Known rows, with every step that occurs
l -> n -> f -> y -> q: [-1.25  1.65 -0.27  1.33  1.58 -0.61 -0.30 -0.39 -0.47 -1.11 -2.51  2.10
 -3.09 -0.66  0.16  0.84  2.75  2.02 -0.16  0.09  1.19 -0.71  0.83]
l -> n: [-0.48  1.09  0.01  0.02 -0.36 -0.69 -1.14  0.97  0.88  0.35 -2.13  1.50
 -0.29 -0.98 -3.72 -0.66  1.36  0.67 -0.11 -0.07 -0.11 -0.93 -0.02]
k -> n: [ 0.33 -0.12  0.55 -1.31 -2.05  0.51 -0.72 -1.27  1.17  0.55 -0.63 -0.43
 -0.97 -1.48 -1.84  0.31 -0.72  2.71  0.78 -1.06  0.00  0.73 -0.89]
l -> n -> c: [-0.83  2.09 -0.20  0.41 -0.35  0.00 -0.61 -0.43  0.85 -1.89 -2.91  2.05
 -1.50 -0.19 -4.04 -0.24  0.50  1.52 -0.54  0.43  0.29 -1.42  0.54]
q -> n -> v: [ 0.08  0.02 -0.60  0.66 -0.45  2.22 -1.83 -0.36 -2.62 -0.51  3.40 -0.95
 -0.06 -4.21  2.36  3.80  0.50 -1.43 -0.74  0.82  1.54  2.25 -0.88]
f -> n: [ 0.86  1.79 -1.23 -1.05  0.76 -1.68 -0.65 -0.80  0.04 -1.18 -2.25 -0.82
 -1.77  1.38 -0.20 -0.72 -0.09 -0.06  0.01  0.30 -0.89 -0.46  0.42]
y -> n -> c: [-0.22  2.83 -0.15 -1.18  1.60  0.51  2.00 -0.64  0.25 -1.53  1.33  1.85
 -2.83 -0.50  0.50  0.74  0.13 -0.32 -0.17  0.15  0.25 -1.45 -0.18]
f -> y: [ 0.39  0.05 -1.26 -0.15  0.98 -1.18 -0.06 -1.02 -0.51 -1.61 -2.04 -1.21
 -1.05  2.01  1.60 -0.15 -0.45  1.58 -0.22  2.37  0.62 -0.26  1.89]
v -> n -> l: [-0.49  0.50  3.93  0.06 -0.89  0.72 -0.44 -1.10 -4.99  0.13  2.64  0.19
  0.36 -2.20  1.52  1.29 -0.07  0.61 -0.41  2.23  0.07 -0.38 -3.34]
j -> n -> l: [ 0.06  0.02  2.86  1.53 -0.30  0.60 -0.01 -1.64 -2.38  1.16 -0.10  1.06
 -2.96 -0.15  0.42  1.24 -0.75  0.65 -0.89  1.58 -0.42 -0.75 -0.42]
l -> n -> v: [ 0.09  0.72 -0.08  1.69  0.21  0.31 -2.26 -0.68 -0.99 -0.49 -1.30  1.89
 -1.30 -1.56 -2.77  1.20  2.56 -0.14 -1.00  2.06  0.55 -0.65 -0.92]
y -> q -> v -> n -> c: [ 0.65 -0.75 -1.21 -0.58  1.01  0.06  2.29 -1.48  1.02  2.26  5.24  0.32
 -0.18 -3.63  1.83  5.36  0.77 -0.45  0.29  3.66  2.03 -2.39 -0.72]
c -> n -> f -> y -> q: [-0.42  1.88  1.29  0.24  0.72  1.24  0.84 -0.97 -0.93 -1.80 -1.63 -1.11
 -2.47 -2.30  5.69  2.76  0.72  2.52  0.84 -1.04  0.75  1.56  1.43]
f -> y -> q: [ 0.33  0.05 -1.75 -0.54  2.36 -1.68  1.87 -1.11  0.49 -0.04  0.00  0.19
 -1.52  1.23  2.29  1.88  0.46  1.14  0.32  2.57  0.19 -1.22  2.53]
j -> n: [ 0.16  0.34  0.72 -0.12 -0.92  0.74  0.53  0.03 -0.01  2.63 -0.01  0.24
 -2.32  0.81 -0.34  0.30 -1.34  0.92 -0.20  1.11  0.44 -0.91  1.67]
f -> n -> k: [ 1.18  3.13 -0.03  0.95 -0.05 -0.78 -1.15 -1.57 -0.76 -2.64 -3.10 -0.16
 -2.12  3.29  1.00  0.68 -0.35  0.60 -1.30  0.37 -1.39 -0.21  0.12]
j -> n -> f: [-0.80  0.96  1.53  1.61 -0.53  2.00  0.13 -0.64 -1.65  1.19 -0.38  0.76
 -4.14  0.27  2.19  0.69 -0.14  1.49 -0.43 -0.49  1.73  0.09  0.88]
y -> n: [ 0.13  1.87  0.07 -1.59  1.59 -0.35  1.48  0.83  0.31  0.60  2.10  1.35
 -1.67 -1.26  0.72  0.36  0.97 -1.12  0.24 -0.26 -0.14 -0.90 -0.70]
n -> y -> q: [-1.96  1.67 -1.51  0.15  1.24 -0.45  2.83 -0.24  1.88 -1.13  2.74  2.74
 -0.43 -0.73  3.23  3.10 -1.30  1.12 -1.44 -0.05  1.43 -0.34  2.00]
q -> y: [ 0.38 -0.97  0.65  0.73 -0.45  0.32 -0.13  0.96  2.04  0.79  2.27  0.01
  0.50 -2.60  0.55  1.42 -1.96 -1.02 -0.60  0.26  2.20  1.69  0.01]
n -> l: [-0.12 -0.47  2.70  2.02  0.76 -0.20 -0.66 -2.04 -3.01 -1.85 -0.14  1.01
 -0.83 -1.18  0.94  1.14  0.74 -0.26 -0.91  0.55 -1.04  0.23 -2.59]
y -> f -> n: [-0.43  1.15 -1.04 -0.77  1.51 -1.38  1.77  0.29 -0.57 -1.02 -3.83 -1.57
 -0.89  0.69 -0.83 -2.10  1.25 -2.28 -0.76  0.48 -0.97 -0.78  1.63]
j -> n -> y -> q: [-1.39  1.66 -0.53 -0.01  0.09  0.45  2.73 -0.16  1.54  1.62  2.15  2.40
 -2.68  0.22  2.21  2.78 -2.34  1.83 -1.30  1.09  1.61 -1.13  3.31]
y -> q -> n: [-0.49  0.37 -0.99 -1.32  0.98  0.21  1.91  0.97  0.64  2.20  4.62  0.65
  0.20 -3.83  2.02  4.07  0.50 -1.03  0.77 -0.80  0.14  0.32  0.79]

Rows
[ 1.10 -1.04 -2.09 -0.74  1.81 -1.55  1.49 -1.41  0.26  1.32  2.70 -1.19
 -0.57 -1.32  3.14  3.97  0.66  0.75  0.24  5.06  1.99 -1.93  1.06] : f -> y -> q -> v -> n
[ 0.50  2.79 -1.49 -0.69  0.75 -0.87 -0.16 -2.23  0.01 -3.42 -3.02 -0.34
 -2.98  2.13 -0.40 -0.28 -0.94  0.80 -0.41  0.71 -0.48 -0.96  0.94] : f -> n -> c
[-0.32  0.97  1.40  0.83  1.17  1.02  0.82  1.15  0.97  0.13  3.63  1.48
 -2.30 -4.01  3.14  1.98 -0.31 -1.40 -0.68 -1.24  3.09  1.72 -1.12] : q -> y -> n -> f
[ 0.45  1.60 -1.17 -1.37  2.22 -1.41  1.14 -0.33 -0.31 -1.11 -0.22 -0.13
 -2.36  1.01  2.25  0.16  0.33  0.63  0.01  2.14  0.41 -1.02  1.31] : f -> y -> n
[ 0.38  0.63  0.27  0.72  0.85  0.92  0.49 -1.29 -0.02 -1.45 -0.71 -1.97
 -2.11 -3.73  6.09  4.26  1.16  1.87  0.61  0.18  1.81  1.26  0.88] : c -> n -> f -> y -> q -> v
[-1.20  2.63  0.35 -1.02 -0.26  0.76  2.23  0.26  1.87 -1.42  0.93  0.45
 -0.05 -3.13  4.30  3.64 -1.76  2.07 -0.28 -1.14  0.52  1.09  2.27] : c -> n -> y -> q
[ 0.64 -1.24 -0.61  0.88 -0.13  0.61 -0.92 -1.45 -1.81  0.21  2.71 -2.47
 -0.54 -3.32  4.10  3.38  1.02  0.76 -0.44  3.93  4.19 -0.35 -1.85] : q -> v -> n -> f -> y
[-0.25  0.96 -2.19 -0.95  1.78 -0.47  1.75 -1.23  0.01 -1.28  1.15 -0.27
 -1.66 -0.59  2.96  3.38 -0.50  1.31  0.08  2.01  0.97 -0.28  2.85] : f -> y -> q -> n -> c
[-0.96  0.15 -2.77  0.61  1.40 -0.67  2.38 -0.74  3.05 -0.60  3.98  1.61
 -0.02 -2.54  3.64  4.90 -0.75  0.36 -1.68  1.62  2.76 -0.75  1.29] : n -> y -> q -> v
[-0.44 -0.01 -1.66 -0.81 -0.96 -0.19  1.18 -1.89  3.63  0.01  2.54  0.89
 -1.01 -3.61  1.07  4.20 -1.26  3.06 -0.52  0.23  2.27  0.11  0.23] : k -> n -> y -> q -> v
[ 0.40  1.28  0.61 -0.09  2.78 -1.59  0.70 -1.66 -2.23 -2.29 -0.43  0.54
 -2.88  0.26  2.82  0.97  0.84  0.47 -0.59  2.62 -0.24 -0.84 -0.25] : f -> y -> n -> l
[ 0.03 -0.07 -0.17  0.14  0.78 -0.84  1.27  1.32  1.65 -0.09 -0.78 -1.20
 -0.26 -2.02 -0.13 -0.18 -0.99 -2.86 -1.25  0.60  1.43  1.06  1.31] : q -> y -> f -> n
[-0.03  0.83  0.32 -0.96 -2.12  1.18 -0.19 -2.68  1.17 -1.68 -1.49  0.12
 -2.17 -0.76 -2.10  0.64 -1.53  3.55  0.40 -0.57  0.45  0.25 -0.25] : k -> n -> c
[-2.04  1.45 -0.11  0.39 -0.51  0.84  2.68  0.48  0.34  0.41 -0.77  0.79
 -1.93  0.61  1.20  0.20 -2.16  0.79 -2.21  1.13  1.73 -0.63  3.68] : j -> n -> y -> f
[ 0.42  0.50  0.68 -0.50  0.89  0.01  1.11  1.70  2.34  1.27  3.93  1.12
 -0.88 -3.62  1.10  1.73 -1.22 -1.91 -0.41  0.00  2.07  0.96 -0.53] : q -> y -> n
[-1.22  1.67  0.03  1.62  0.68 -0.29 -1.59 -0.26 -1.08 -2.07 -3.88  1.16
 -2.76 -0.16 -0.25 -0.38  2.25  2.37 -0.50 -0.11  1.42 -0.06  0.43] : l -> n -> f -> y
[-0.90  0.74  0.04  2.02  1.29  0.60 -0.56 -1.61 -2.43 -2.98 -2.18 -0.37
 -3.07  1.00  4.42  0.26  1.15  2.09 -0.52 -0.05  1.96  1.04  0.51] : n -> f -> y
[-0.16  2.36  1.21  1.97 -1.14  0.11 -1.64  0.18  0.11 -1.18 -3.08  2.17
 -0.69  0.97 -2.43  0.76  1.12  1.34 -1.44  0.01 -0.57 -0.71 -0.30] : l -> n -> k
[ 0.00  1.51  2.31  0.07  2.21 -0.50  1.01 -0.78 -2.12 -0.94  2.06  2.10
 -2.30 -2.20  1.54  1.32  1.56 -1.32 -0.49  0.15 -1.00 -0.79 -2.77] : y -> n -> l
[-2.02  1.73 -1.33 -0.68 -1.14  1.25  0.02  1.23 -0.01 -1.82  3.16 -0.33
  1.00 -3.51  3.45  2.76 -2.43  0.72 -1.46 -1.39  2.37  2.42  1.22] : q -> n -> y
[ 0.89 -1.33 -1.05 -0.84  1.04 -0.54  2.00 -0.50  1.01  3.65  5.89 -0.07
  0.56 -4.22  1.93  5.09  1.31 -1.00  0.55  3.35  1.77 -2.06 -1.03] : y -> q -> v -> n
[-0.65  0.44  1.40  0.36 -1.73  1.67 -1.05 -1.92 -0.39 -0.85 -1.02  0.07
 -2.83 -2.04  0.69  0.55  0.41  3.37  0.54 -2.57  1.23  1.69 -1.64] : k -> n -> f
[-0.89  2.47  0.89  0.12  2.02  0.91  1.10  0.14 -1.30 -0.84  1.75  1.83
 -3.57 -1.75  3.23  0.62  2.09 -0.49 -0.01 -1.84  0.99  0.05 -1.49] : y -> n -> f
